Every row comes from one small tree of marks. The marks that hang from a mark follow it in brackets, in the order of their numbers. Every link used is in the known rows. Which tree was each row made from?
Known rows
z_572[z_432]: [-0.13  0.72  3.47  0.63 -0.47  0.20  0.39 -1.33 -1.23 -2.63 -0.82  1.38
  1.94 -0.18 -0.54 -1.55  1.91  0.63  1.00 -0.12]
z_572[z_432[z_100[z_951]]]: [ 0.42  2.53  1.71  1.44 -0.42 -0.04  1.42 -1.67 -0.29 -2.67 -0.14 -2.07
  2.86 -3.83 -1.59 -1.45  0.85 -1.00  0.68  0.37]
z_392[z_473]: [-1.01  0.19  0.34 -0.36 -2.10 -0.46 -0.68 -0.03  1.92  0.53  1.43  0.40
 -4.34  0.00 -0.18 -1.84 -0.54  0.52 -0.18 -0.80]
z_392[z_473[z_100[z_307] z_501]]: [-0.55  0.03  1.27 -1.85 -3.02  0.91 -1.78 -0.14  0.69  1.91  0.83  0.07
 -2.44  2.13  2.78 -2.44 -0.08  1.85  1.34 -1.83]
z_432[z_100[z_951[z_572]]]: [ 0.90  2.17 -1.99  1.13 -0.23 -0.57  1.19 -0.02  0.99  0.93  0.73 -4.44
  2.09 -5.25 -1.27  1.00 -0.39 -4.82 -0.52  0.90]
z_873[z_100[z_307 z_951[z_572]] z_501]: [-0.93  3.05  3.44  3.84 -1.39  3.42 -0.70 -1.30 -6.23  1.62 -0.12 -1.44
  4.52 -4.68  1.23  1.12  0.32 -1.85  3.94  1.50]
z_307[z_572[z_432[z_100]]]: [-0.92  0.86  2.36  0.56  0.72 -0.79  1.10  0.28 -1.54 -1.47  1.22 -0.33
  1.14 -3.36 -2.01 -0.99 -1.92 -1.05  1.20  0.26]
z_873[z_100[z_307[z_572] z_951] z_501]: [-2.14  2.50  3.64  3.55 -0.33  3.30 -0.57 -0.84 -6.91  1.12  1.38 -0.59
  3.24 -5.52  0.62  0.34 -2.37  0.61  4.60  1.81]
z_473[z_100[z_307 z_951] z_501]: [ 0.02  0.04  0.93 -1.08 -1.38  1.79 -1.09 -0.29 -1.49  1.18  0.31 -1.20
  2.86 -0.57  3.55 -0.64  0.56  2.28  1.95  0.18]
z_100[z_307[z_572] z_951]: [-2.15  0.38 -0.07  0.00  0.26  1.39  1.21  0.04 -0.56  1.74  2.12 -0.94
  3.89 -5.14 -2.09  0.37 -1.71  1.18  1.38  1.66]
z_873[z_100]: [-0.22  1.63  3.01  2.05 -1.46 -0.23  0.66 -0.32 -2.33 -0.35  0.42  0.11
 -0.17 -0.65  1.20 -0.68 -1.42 -0.09  1.80  0.80]
z_572[z_432[z_100]]: [ 0.95  2.38  1.85  1.05 -0.19  0.08  1.06 -1.61 -0.48 -2.12 -0.85 -1.21
  2.41 -1.40 -1.57 -1.59  1.03 -1.44  0.65 -0.86]
z_572[z_432[z_100[z_307]]]: [ 0.71  3.12  1.88  0.99 -0.45  1.31  1.45 -2.16 -0.13 -0.60 -1.23 -1.44
  4.57 -1.12 -2.58 -1.54  1.37 -0.94  1.12 -1.53]
z_432[z_100]: [ 1.25  2.16 -1.71  0.69  0.32 -0.23  0.86 -0.27  1.17  0.66  0.09 -3.06
  0.54 -1.45 -1.32  0.00 -1.18 -2.48 -0.35 -0.80]
z_473[z_501]: [-0.07  0.27  0.25 -1.13 -0.03  0.65 -3.49 -0.68 -1.47  0.04  0.16 -0.65
  0.95  0.98  2.34 -0.55  0.66 -1.14  0.74  0.01]
z_951[z_572[z_432[z_100]]]: [ 1.09  1.90  1.98  0.87 -0.71 -0.21  0.63 -0.33 -0.62 -0.41 -1.13 -1.81
  3.22 -2.24 -1.08  0.08  2.05 -5.37  0.24 -0.35]
z_473[z_100[z_951] z_501[z_873]]: [-0.13 -0.24  0.70 -0.92 -2.77  0.26 -1.80  1.72 -4.02 -1.35  0.07  1.79
 -0.23 -0.91  3.98 -0.15  0.37  1.65  1.25  0.85]
z_501[z_873[z_100]]: [-0.50  1.94  2.09  1.83 -3.25  0.17  0.14  1.25 -4.64 -1.06 -0.49  3.48
 -0.25 -0.73  0.15 -0.08 -0.78 -0.08  1.12  0.45]
z_392[z_473[z_100[z_951[z_572]] z_501]]: [-0.66 -0.48  1.22 -1.29 -3.31 -0.59 -1.96  0.86  0.33  0.53  1.92 -0.64
 -3.68 -1.33  3.84 -1.79  0.26 -0.28  0.83  0.18]
z_473[z_100[z_307 z_951] z_501[z_873]]: [-0.36  0.63  0.69 -1.05 -3.02  1.92 -1.45  0.99 -3.79  0.63 -0.31  1.40
  2.72 -0.63  2.91 -0.11  0.74  2.23  1.79  0.02]

Which tree is each row?
[-0.58  2.72  1.81  1.75 -3.58  1.38  0.57  0.51 -4.49  0.47 -0.74  3.22
  2.09 -0.20 -0.85  0.18 -0.38  0.32  1.55 -0.13]
z_501[z_873[z_100[z_307]]]
[ 0.00  2.35 -1.38  0.25  0.73  0.90  1.52 -0.10  0.61  2.82  0.80 -2.93
  3.01 -2.53 -2.89  0.30 -2.42 -2.06  0.71 -0.88]
z_432[z_100[z_307[z_572]]]
[-0.56  1.06 -0.33  0.30 -0.94  1.70  0.93 -0.53  0.27  2.63  0.28 -2.08
  5.54 -4.13 -1.21  1.35  1.49 -2.16  0.59  1.14]
z_100[z_307 z_951[z_572]]
[-1.48  2.12  2.38  1.50 -2.96  0.96  0.66  1.37 -5.14  0.56  0.35  3.50
  1.64 -1.43 -1.18  0.24 -1.72  0.28  2.09  0.21]
z_501[z_873[z_100[z_307[z_572]]]]
[ 0.83  3.04 -2.13  0.95 -0.46  1.09  1.56 -0.83  1.47  2.76  0.18 -4.82
  5.06 -4.75 -2.28  0.99  0.12 -4.27  0.14  0.19]
z_432[z_100[z_307 z_951[z_572]]]
[-0.97  2.36  1.54  0.60 -3.06  1.60 -3.04 -0.44 -4.98  0.05  0.26  1.31
  3.10 -1.33  1.68 -0.24  0.47 -0.59  2.04  0.77]
z_473[z_501[z_873[z_100[z_307 z_951]]]]
[-1.18  2.77  1.66  2.23 -3.59  1.26  0.91  0.44 -4.39  0.00 -0.03  2.59
  2.63 -2.84 -0.71  0.12 -0.47  0.70  1.70  1.05]
z_501[z_873[z_100[z_307 z_951]]]
[-0.53  2.29  1.74  0.22 -2.91  1.67 -3.25 -0.25 -5.08  0.38 -0.41  1.81
  2.78  0.56  1.60 -0.41  0.32 -0.89  1.98 -0.08]
z_473[z_501[z_873[z_100[z_307]]]]
[-0.91  2.81  1.96  1.97 -3.95  1.07  0.63  0.86 -4.51  0.65 -0.22  2.20
  3.28 -3.41 -0.76  0.78  0.35 -1.40  1.63  1.12]
z_501[z_873[z_100[z_307 z_951[z_572]]]]
[-0.54  3.07  3.67  3.35 -0.86  3.73 -0.91 -1.80 -6.08  1.52 -0.82 -0.22
  3.05 -0.98  1.26  0.11 -0.58  0.37  4.13 -0.28]
z_873[z_100[z_307] z_501]
[-1.91  2.26  2.08  1.94 -3.20  0.92  0.90  1.11 -5.09  0.07  0.93  2.82
  2.18 -3.90 -1.29  0.33 -1.83  0.72  2.05  1.34]
z_501[z_873[z_100[z_307[z_572] z_951]]]
[-0.92  1.89  1.55  0.66 -2.86  0.57 -3.42  0.05 -5.34 -1.16  0.56  1.45
  1.28 -1.58  2.29 -0.39  0.10 -0.91  1.68  1.16]
z_473[z_501[z_873[z_100[z_951]]]]
[-0.48  0.50  1.84  0.85 -1.04 -0.21  0.60 -0.37 -1.00 -1.51  0.27 -0.87
  3.09 -5.01 -0.15  0.26  2.20 -2.41  0.36  1.97]
z_100[z_951[z_572[z_432]]]
[-1.14  3.17  3.20  3.75 -0.94  3.64 -0.64 -1.93 -6.10  0.98  0.12 -1.01
  3.74 -3.94  1.26  0.11 -0.66  0.61  4.07  1.20]
z_873[z_100[z_307 z_951] z_501]
[-0.67  2.39 -1.74  0.67  0.51  0.90  1.72 -0.35  0.73  2.01  1.73 -3.95
  3.74 -5.48 -2.92  0.33 -2.56 -1.68  0.84  0.44]
z_432[z_100[z_307[z_572] z_951]]
[-0.74  0.57  1.00 -1.54 -4.47  1.20 -2.16  0.79 -1.08  1.31  0.48  2.31
 -2.70  2.05  2.15 -2.09  0.11  1.79  1.25 -2.10]
z_392[z_473[z_100[z_307] z_501[z_873]]]
[ 0.36 -0.86  1.26 -1.02 -1.48 -0.05 -1.70  1.17 -1.93  0.15  0.55 -1.48
  0.72 -1.54  4.85  0.27  0.92 -1.11  1.34  1.28]
z_473[z_100[z_951[z_572]] z_501]
[ 0.99  2.41  1.80  0.72 -0.80  0.76  1.00 -0.89 -0.38  0.79 -1.39 -1.85
  5.13 -2.07 -1.69  0.21  2.42 -4.94  0.51 -0.87]
z_951[z_572[z_432[z_100[z_307]]]]
[-0.70 -0.56  0.86 -0.47 -2.83 -0.81  1.05  0.90  1.72 -0.18  1.89  0.09
 -5.08 -1.33  1.80 -1.98 -1.01  2.80  0.31 -0.07]
z_392[z_473[z_100[z_951]]]
[ 0.44 -0.28  1.13 -1.33 -2.52  0.52 -2.24  2.01 -3.98 -0.67 -0.79  2.68
 -0.99  2.15  4.02 -0.20  0.41  1.16  1.28 -0.68]
z_473[z_100 z_501[z_873]]
[-1.44  1.59  1.69 -0.22 -4.27 -0.07 -3.45  0.12 -2.51 -0.28  1.36  2.08
 -3.63  0.23  1.85 -2.24 -0.54 -0.46  1.03 -0.72]
z_392[z_473[z_501[z_873[z_100]]]]
[-0.40 -0.51  1.39 -1.61 -2.81 -0.21 -2.15  0.44  0.39  0.47  1.44  0.43
 -4.88  1.71  3.72 -2.40 -0.50  1.48  0.99 -1.24]
z_392[z_473[z_100 z_501]]
[ 0.14 -0.83  1.06 -0.98 -1.17  0.19 -1.41  0.55 -1.85 -0.58  0.84 -1.01
 -0.18 -0.83  4.61 -0.67  0.09  1.73  1.52  0.88]
z_473[z_100[z_951] z_501]
